What can hang from each mark
K_922: K_711
K_267: K_711
K_445: K_711 K_883
K_711: K_48 K_162 K_267 K_445 K_667 K_922
K_667: K_711
K_883: K_445

Every row comes from one small tree of marks. The marks that hang from a mark follow it in brackets, in the order of their numbers. Every link used is in the known rows. Which tree was each row made from?
Known rows
K_711{K_48 K_445 K_667 K_922}: [  6.9  -4.5  -7.7   9.8  26.7  -4.7   9.5   4.1  14.1 -12.9  -3.4  16.1
 -48.7  12.0  -2.6  -2.4  -2.2  13.3]
K_883{K_445{K_711{K_267}}}: [-11.0   5.7  15.4  -6.6  -5.6   7.2  -0.3   9.8  -2.1  -4.7  -7.1 -23.4
  13.7   9.0  -2.0  -4.6   1.0  12.5]
K_883{K_445{K_711}}: [-14.5   3.8  20.9  -6.4 -11.6   6.8   6.3   5.6  -2.5   3.2  -2.9 -18.5
  20.2  -4.3  -1.9  -4.5   0.7   1.3]
K_883{K_445{K_711{K_48 K_162 K_922}}}: [ -2.8   5.3  17.3   4.0   8.3   5.9  24.6  12.2   7.9 -15.6  -2.4  -9.0
   2.4   9.8   0.3  -8.6   1.4   4.5]
K_883{K_445{K_711{K_162 K_267 K_667 K_922}}}: [ -3.7   6.7  13.9   2.7  13.4  10.7  11.9  17.3   7.9 -31.0  -5.7 -20.2
  -9.6  25.7  -2.3   0.1  -2.3  20.1]
K_667{K_711}: [ 5.6  3.5  1.5 -0.7  9.1 -2.7  0.6 -2.2  0.9 -2.2  0.2  5.0 -4.4  1.4
  1.6 -1.6 -1.4  1.9]
K_267{K_711{K_667}}: [-6.2 -1.5  0.9  3.9  8.7  1.8 -4.5  0.7  2.2 -3.4  7.8 -5.1  5.8  3.3
 -6.9  7.5 -2.7 -3.2]
K_667{K_711{K_267}}: [  7.5   6.0  -3.4  -1.2  14.5  -2.2  -6.0   1.9   1.5 -10.3  -4.1   0.3
 -11.0  15.1   1.2  -0.6  -1.0  15.2]
K_711{K_48 K_162 K_267}: [  4.1   1.3  -5.0   6.0  19.7   2.3   7.8   8.2   2.6 -18.5  -2.2  -2.9
 -13.5  19.0   0.2  -4.7   1.5  11.2]
K_445{K_883}: [-6.8 -4.3  7.0  1.7 -5.5 -4.1  3.6  2.3 -4.5 -4.6 -2.0 -0.9 13.5  1.2
 -1.5 -8.2  2.9  4.4]
K_267{K_711{K_48 K_162 K_445 K_922}}: [ 15.0  -4.4  -5.4  11.5  24.1  -1.9  11.8   3.5  12.7 -18.7   8.2   9.8
 -19.5  15.4  -2.4  -2.9  -2.0   6.4]
K_922{K_711{K_162 K_267 K_667}}: [ -2.0  -4.2  -2.3  -0.7  14.3  11.2  -6.4   9.1  -0.7 -21.8   3.7  -7.5
   0.7  25.9  -1.4   4.1  -0.6  15.4]
K_711{K_48 K_162}: [  1.2  -0.1   0.7   6.1  13.6   1.5  14.0   4.1   2.5 -10.7   1.9   1.9
  -8.1   6.3   0.6  -4.5   1.1  -1.9]
K_883{K_445{K_711{K_48}}}: [-16.4   3.6  18.8  -2.9  -2.5   4.3  12.7   7.3  -0.1   5.8  -4.2 -12.5
  12.9  -3.9  -2.5  -9.6   2.6  -1.2]
K_445{K_711{K_48 K_162 K_267 K_922} K_883}: [ -5.6   5.1   8.2   9.8  14.4   1.2  17.0  15.4   4.4 -32.7  -3.6  -4.3
   2.0  32.6   1.2 -13.0   4.7  21.4]
K_711{K_48}: [-2.3  0.0 -1.6  3.3  9.0 -2.5  7.2  1.0  2.3  2.4 -1.0  5.6 -8.0  1.0
 -0.3 -4.2  2.0 -1.2]
K_445{K_711{K_48 K_267} K_883}: [-17.9   3.0   9.7   3.0   3.3  -0.4   5.5  10.0  -3.5 -11.8  -5.4  -8.8
  12.6  18.9  -1.5 -14.2   6.3  14.2]
K_711{K_48 K_162 K_667 K_922}: [  5.0   0.8  -3.3  12.7  27.5   1.0  18.4   8.7  12.1 -23.9   0.6   8.8
 -29.2  16.5  -0.5  -0.3  -1.1   6.0]

Write each row's tree
[ -6.1   6.4  12.5   6.4  22.1   8.5  18.5  18.5  10.2 -29.0  -6.6 -14.1
 -15.1  26.0  -2.7  -4.5  -0.1  18.5] : K_883{K_445{K_711{K_48 K_162 K_267 K_667 K_922}}}
[ -9.9   3.5   8.9  12.7  22.3   2.5  17.6  17.2   6.1 -37.5  -3.7  -5.6
 -11.8  34.3  -1.6 -10.1   2.9  23.1] : K_445{K_711{K_48 K_162 K_267 K_667 K_922} K_883}
[ -5.4   3.2  15.9   6.7  -0.1   2.5  15.8   9.8   2.4 -27.0   1.9  -4.6
  15.3  17.8   1.7  -9.8   2.5  10.2] : K_445{K_711{K_162 K_922} K_883}
[ 11.3   2.5  -6.2   9.0  24.8   4.1   5.3  11.9  10.6 -34.2  -2.4  -1.4
 -27.8  29.7  -0.5   4.8  -2.8  20.5] : K_711{K_162 K_267 K_667 K_922}
[-9.4 -5.3 -1.0  0.2 11.9  3.9 -0.8  3.5  1.0  2.1  4.0  6.4 -1.9  7.6
 -2.7 -0.5  1.8  0.4] : K_922{K_711{K_48 K_667}}
[-12.9 -15.0   4.6   2.2  10.9  -2.1   2.6   3.6  -1.4  -6.0   1.1   9.7
  -8.5   9.3  -5.3 -11.4   2.8  12.3] : K_922{K_711{K_48 K_445{K_883} K_667}}
[ -4.3  -9.1   0.2   4.3  12.8  -3.7  -3.8   6.9  -0.5 -20.2  -7.3  -4.4
 -26.6  17.5  -5.9  -7.2  -0.6  27.6] : K_711{K_267 K_445{K_883} K_667}
[  2.9  -9.7   2.6  16.1  26.9  -4.3  17.3   7.6   9.7 -28.8   5.6   7.9
 -20.2  19.2  -7.2  -7.5  -1.1  12.3] : K_267{K_711{K_48 K_162 K_445{K_883} K_667 K_922}}
[ -1.4 -15.2   8.3  -1.3  -1.7   2.4   2.5   3.1  -4.7 -15.8   5.2   1.4
  12.2  11.6  -1.4 -11.1   1.8  12.7] : K_922{K_711{K_162 K_445{K_883}}}
[-13.8   6.1  13.2  -3.0   3.2   5.3   6.4  11.1   0.5  -2.6  -8.3 -17.1
   6.0   9.8  -2.6  -8.3   3.1  11.5] : K_883{K_445{K_711{K_48 K_267}}}
[ -6.3 -13.7   1.5   4.5  21.6   2.9   3.4  10.9  -0.9 -26.2  -0.2   0.3
 -13.9  27.6  -4.7 -11.2   2.5  25.9] : K_922{K_711{K_48 K_162 K_267 K_445{K_883} K_667}}
[  9.0  -2.3 -13.2   9.6  33.1  -3.8   3.6   8.4  14.3 -20.9  -7.1  11.0
 -55.0  25.6  -2.9  -1.5  -1.7  25.5] : K_711{K_48 K_267 K_445 K_667 K_922}
[  8.2  -8.4   1.2  12.9  19.0  -6.2  16.6   5.1   7.7 -23.4   6.3   9.2
  -7.3  17.0  -4.3 -10.8   1.0  10.8] : K_267{K_711{K_48 K_162 K_445{K_883} K_922}}
[  9.8  -6.0  -3.8  14.5  32.6  -0.8  12.1   5.1  14.4 -23.5   7.6   8.7
 -32.8  18.4  -5.6   0.4  -3.9   8.6] : K_267{K_711{K_48 K_162 K_445 K_667 K_922}}
[ 15.6   5.5  -1.2   9.3  28.3  -3.6  18.0   4.1  11.4 -20.9   1.0  15.1
 -20.6  15.9   3.8  -5.3  -0.5   4.4] : K_667{K_711{K_48 K_162 K_922}}
[-12.9   2.5  13.1   5.6   8.2   3.1  13.0  13.2  -3.3 -24.3  -2.7 -12.3
  10.4  23.1  -0.4 -15.0   5.2  15.4] : K_445{K_711{K_48 K_162 K_267} K_883}
[-14.6   1.9  13.2   6.6   2.9   0.3   9.8   9.4   4.1 -18.8  -1.5  -3.3
   4.6  15.5  -2.1  -5.2   1.5  11.3] : K_445{K_711{K_667 K_922} K_883}
[  1.3  -8.2   0.7  10.5  26.4   1.3   8.7   3.3   6.4 -16.2   8.1   1.0
 -23.8   9.3  -7.3  -1.1  -3.6   3.8] : K_267{K_711{K_48 K_162 K_445 K_667}}
[ -4.5  -2.9  -5.0  -3.7   9.3   7.5 -13.5   6.3  -1.1  -8.8   1.1  -3.6
   0.6  20.5  -2.4   4.4   0.4  15.6] : K_922{K_711{K_267 K_667}}
[ -2.3 -12.1   9.1   8.8  12.0  -0.3   5.3   4.1  -0.4 -22.6   7.5  -5.6
  -2.6  10.0  -8.5  -5.0  -2.6   9.2] : K_267{K_711{K_162 K_445{K_883} K_667}}
[ -1.3  10.1  -1.9   5.0  15.0   1.8   6.1  10.0   8.4 -15.1  -4.0  -0.1
  -9.9  25.4   1.9  -4.4   2.8  17.0] : K_445{K_711{K_48 K_267 K_922}}
[  5.8  -7.4  -3.7  14.1  32.2  -4.2  14.0  13.3   9.8 -38.5  -6.1   6.8
 -43.3  31.8  -3.8 -10.5   0.1  30.3] : K_711{K_48 K_162 K_267 K_445{K_883} K_667 K_922}
